Each row comes from the steps of one walk. Every step used is in the known rows, and no mark comes twice. Write the walk behind each row, first mark first.
Known rows
gesir > fimi > mudet: [ 0.54 -0.36 -0.75  2.73  2.34 -2.17 -5.35  2.51  0.37  1.43 -2.40  2.91
  0.29  2.52 -0.29  0.99 -1.04 -0.34 -2.24  1.71]
vuba > fimi > gesir > rizifak > befo: [-0.87 -0.82 -2.04 -0.39  2.04 -2.32  1.39 -0.93 -0.75 -1.02 -1.77  0.21
 -2.38  0.70 -0.78  0.45 -1.35 -0.39 -0.78 -1.32]
zozulas > vuba > fimi > mudet > rizifak > gesir: [ 0.08 -1.19 -3.43  0.07 -0.48 -0.08  0.79  0.54 -0.08  2.53  2.86 -0.27
  1.44  1.26 -0.23  1.18  0.19 -0.37 -1.13  1.76]
gesir > rizifak > befo: [-1.26 -0.79 -2.18  0.48  1.65 -2.73  1.17  0.57 -0.05 -0.12 -2.70  2.64
 -0.47  1.40 -0.85  1.52 -1.23  0.41  0.31  1.96]
vuba > fimi > gesir > rizifak: [-0.55 -0.34 -1.69 -0.03 -0.43 -1.55 -1.88  0.03 -0.40 -0.50 -1.11 -0.17
 -2.15  0.15 -0.67  0.18 -1.14 -0.45 -2.13 -1.76]
kufov > mudet: [-0.57  0.97 -0.19  3.35 -0.27 -4.94 -5.58  2.31  0.99  1.74 -2.10  2.07
  0.59  0.69 -0.51  1.56 -0.97  1.10 -0.27  1.88]
fimi > mudet > togot: [-0.06 -0.55 -0.71  4.27  1.12  0.43 -6.28  3.11  0.45  3.40 -1.30  2.36
  1.81  0.96  0.16  1.48 -0.91  0.40 -0.87  3.24]
fimi > mudet > rizifak > zozulas: [-0.74 -0.64 -2.48  2.72  1.82  1.04  0.02  1.50  0.52  1.88 -0.86  1.56
  2.34  1.46 -0.07  0.50  1.38  0.07 -0.68  3.58]
zozulas > vuba: [ 0.52  0.41 -1.94  3.13 -0.48 -2.30 -2.60  2.04  0.89  2.23  2.24  2.33
  1.45  0.81 -1.04  2.45  0.74  0.41  0.05  0.83]
zozulas > vuba > fimi > gesir > rizifak > befo: [-0.02 -0.86 -2.94  0.07  2.38 -3.15  2.68 -1.64 -0.70 -0.45  1.20  0.37
 -0.73  0.74 -0.97  1.24 -0.05 -0.17  0.46 -2.07]
fimi > gesir > rizifak > zozulas > vuba: [-0.02 -0.21 -2.69  1.24  1.86 -3.53  2.83 -1.36  0.02 -0.89  1.54  1.58
  1.20  0.20 -0.96  0.89  3.31  0.20  0.24 -1.16]
vuba > fimi > mudet > fenuv: [ 0.05 -1.66  0.43  1.02  0.18  0.91 -5.12  1.92  1.11 -0.28  0.13 -1.12
 -0.81  1.50 -0.13  0.85 -1.01 -0.56 -0.58  2.48]
kufov > mudet > rizifak > zozulas: [-1.23  0.82 -1.96  2.27  0.36 -2.86 -0.26  1.52  0.91  2.00 -1.67  1.93
  2.06 -0.10 -0.26  0.56  1.20  1.16  0.46  2.31]
mudet > fimi > gesir > rizifak > zozulas: [-0.40  0.06 -1.68  0.69  0.47 -1.79  1.50 -0.12  0.50 -0.90 -2.37  0.26
 -0.57 -1.17 -0.64 -0.49  1.87 -0.70 -0.11 -0.91]
gesir > rizifak > zozulas > vuba > fimi > mudet: [ 0.91 -0.83 -3.27  0.52  1.89  0.65  1.41 -0.41 -0.18 -0.89  3.32  0.26
  1.36  2.45 -0.48  0.80  1.47 -0.03 -1.16  1.53]
rizifak > befo: [-0.64  0.14 -1.36  2.47  1.55 -2.25 -0.60  1.73  0.56  1.15 -1.62  2.52
 -0.32  1.35 -0.92  1.94 -0.78  0.30  0.21  2.10]
kufov > mudet > fimi: [-0.13  1.22 -0.17  3.20 -1.37 -4.02 -5.70  2.93  1.51  2.29 -2.91  0.96
  0.47 -0.62 -0.38  1.02 -1.23  0.27  0.58  1.35]
vuba > fimi > mudet: [ 0.43 -0.25 -1.08  2.50  0.32  1.04 -5.27  2.21  0.35  1.24  0.28  0.09
 -0.47  2.30 -0.29  0.99 -1.77 -0.42 -2.53  2.05]
vuba > fimi > gesir: [-0.02  0.51 -0.89  1.98 -0.49 -1.13 -3.56  1.09  0.27  0.77  0.14 -0.26
 -2.00  0.10 -0.83  0.56 -0.61 -0.55 -2.19 -1.77]
rizifak > gesir > fimi > mudet > togot: [ 0.42 -0.68 -0.85  1.06  1.42 -2.11 -3.65  2.37 -0.07  2.33 -1.88  3.09
  0.22  1.00  0.06  0.72 -0.22 -0.01 -2.20  2.18]
mudet > rizifak > zozulas > vuba > fimi > gesir: [ 0.25  0.21 -3.65  1.21  0.54  0.20  2.93 -0.33  0.12  1.47  3.57 -0.27
  1.18 -0.66 -0.75  0.34  2.87 -0.27 -0.30 -2.02]
fimi > gesir > rizifak > zozulas: [-0.83 -0.11 -1.72  0.86  1.50 -2.78  1.58 -0.74 -0.06 -1.41 -1.46  1.37
 -0.47  0.17 -0.81  0.09  2.09  0.07 -1.01 -0.42]
rizifak > gesir: [-0.59  0.42 -1.08  0.60 -1.58 -3.04 -0.84  1.70  0.59  0.90 -0.30  1.73
 -1.04  0.57 -0.90  1.31  0.23  0.12 -1.68  1.95]
fenuv > mudet > fimi: [-0.20 -0.44 -0.37  2.66 -1.75  0.01 -5.63  3.05  0.83  2.41 -3.30  0.58
  1.95  1.23 -0.33  0.08 -0.77 -0.28  0.06  0.69]

Which walk is each row?
[ 0.55 -2.12 -1.86 -0.98  1.64  0.72  1.38 -0.67  0.56 -2.39  3.28 -0.95
  0.95  1.70 -0.28  0.68  2.18 -0.22  0.85  2.05]
gesir > rizifak > zozulas > vuba > fimi > mudet > fenuv
[ 0.17 -1.65  0.78  1.20  2.08 -2.21 -5.20  2.23  1.17 -0.02 -2.44  1.72
 -0.15  1.68 -0.16  0.91 -0.47 -0.46 -0.34  2.20]
gesir > fimi > mudet > fenuv
[-1.61 -1.32 -1.75  2.14 -1.08  0.37 -3.56  2.38  0.14  3.47 -3.23  1.66
  3.25  1.70 -0.14  0.34 -0.80  0.48 -0.08  1.39]
fenuv > mudet > rizifak
[ 0.06 -0.83 -3.62  0.83 -0.60  2.52  1.00  0.92  0.01  2.22  2.84  0.06
  3.91  1.81 -0.37 -0.02  2.05  0.34  0.18 -0.14]
fenuv > mudet > rizifak > zozulas > vuba > fimi
[-0.31  0.13 -2.10 -0.42  0.69 -0.69  1.64 -0.81 -0.35 -1.83  0.24 -0.29
 -1.80  0.26 -0.78 -0.48  1.27 -0.39 -2.00 -1.48]
vuba > fimi > gesir > rizifak > zozulas
[ 0.12  0.46 -1.11 -0.47 -0.54 -4.00 -1.16  1.94  0.33  0.60 -1.34  2.94
 -1.67  0.84 -0.90  0.81  0.02 -0.19 -2.54  0.52]
rizifak > gesir > fimi
[ 0.17  0.07 -3.19  0.77  0.62 -1.85  2.74  0.09  0.31 -0.41  2.33  2.43
  1.68  0.92 -0.97  1.46  2.64  0.60  0.26  1.13]
gesir > rizifak > zozulas > vuba
[-0.99 -0.82 -1.67  0.87  1.79 -3.49  1.35 -0.33  0.06 -0.06 -4.28  0.67
 -1.04 -0.66 -0.65  0.39 -0.84 -0.70  1.14 -0.81]
mudet > fimi > gesir > rizifak > befo
[ 0.53 -0.42 -0.82  3.23  2.20 -0.56 -6.47  3.36  0.19  3.11 -2.27  3.47
  1.09  1.14  0.16  1.03 -1.06  0.09 -1.71  1.79]
gesir > fimi > mudet > togot
[ 0.09 -0.68 -3.35  3.12  2.18  0.16  1.33  0.86  0.52  2.44  2.07  1.76
  4.03  1.41 -0.28  1.27  2.64  0.24  0.49  2.84]
fimi > mudet > rizifak > zozulas > vuba
[ 0.37 -0.53 -0.80  0.54  1.56 -3.63 -2.51  1.52  0.04  0.63 -1.99  2.49
 -0.63  2.31 -0.41  0.73 -0.27 -0.43 -2.75  2.02]
rizifak > gesir > fimi > mudet
[-0.99  0.05 -0.48  1.73 -0.03 -6.10 -3.65  0.27  0.59  0.58 -4.89  0.27
 -0.17 -1.28 -0.24  0.10 -0.95  0.01  0.62 -0.93]
kufov > mudet > fimi > gesir > rizifak
[ 0.72  0.19 -3.62 -0.51 -0.23  0.17  2.71  0.04  0.00 -0.86  4.05  0.70
  0.38  0.99 -0.96  0.93  1.80  0.17 -0.77 -0.01]
gesir > rizifak > zozulas > vuba > fimi
[ 0.99  0.66 -2.33  1.86 -1.39 -0.31 -2.62  1.96  0.61  1.77  3.69  0.68
  0.11  0.88 -1.02  1.93 -0.09  0.02 -1.03 -0.21]
zozulas > vuba > fimi
[-0.11 -0.97 -3.02  1.33  0.60  0.88  1.21 -0.61 -0.32  1.67  1.93 -0.71
  3.41  1.10 -0.34 -0.57  2.93 -0.02  0.09 -2.35]
fenuv > mudet > rizifak > zozulas > vuba > fimi > gesir
[-1.14 -0.50 -1.26  1.29  0.53 -3.67 -1.80  0.03 -0.11 -0.08 -2.72  1.53
 -0.84  0.12 -0.71  0.67 -0.27 -0.05 -1.15 -0.70]
fimi > gesir > rizifak
[-1.22 -1.32 -2.04  1.02  0.10 -1.33 -0.49  1.30  0.13  2.47 -1.70  1.28
  1.09  1.19 -0.08  0.84 -0.19 -0.15 -1.22  3.62]
fimi > mudet > rizifak > gesir
[ 0.78 -0.72 -3.46  2.04  3.27 -0.82  1.14  1.13  0.22  2.16  1.16  2.85
  3.35  1.71 -0.27  0.75  2.50 -0.02 -0.28  1.44]
gesir > fimi > mudet > rizifak > zozulas > vuba
[-0.24 -0.54 -2.94  1.46  1.00  3.13  0.15  1.42  0.18  1.48  0.88 -0.12
  1.08  1.50 -0.08 -0.06  0.57 -0.34 -1.74  2.40]
vuba > fimi > mudet > rizifak > zozulas
[-1.92 -1.77 -2.09  1.94  1.31 -0.46 -0.48  1.45 -0.13  2.90 -3.85  1.97
  3.09  2.24 -0.24  0.53 -0.92  0.56  1.27  1.77]
fenuv > mudet > rizifak > befo
[-0.03 -1.93  0.67 -1.00  1.31 -3.66 -2.36  1.25  0.90 -0.83 -2.19  1.29
 -1.06  1.58 -0.23  0.67  0.51 -0.61 -0.78  2.48]
rizifak > gesir > fimi > mudet > fenuv
[ 1.35  1.09 -2.80  1.41 -0.28  0.60  0.84  1.22  0.69  0.40  5.17  0.59
  0.38  0.94 -1.06  1.27  2.31  0.09 -0.95  0.08]
rizifak > zozulas > vuba > fimi
[-0.69 -0.34 -1.26  1.11 -0.63 -2.73 -1.99  0.62  0.35  0.49 -3.58  0.35
 -0.77 -1.23 -0.63  0.14 -0.47 -0.82 -0.22 -1.26]
mudet > fimi > gesir > rizifak
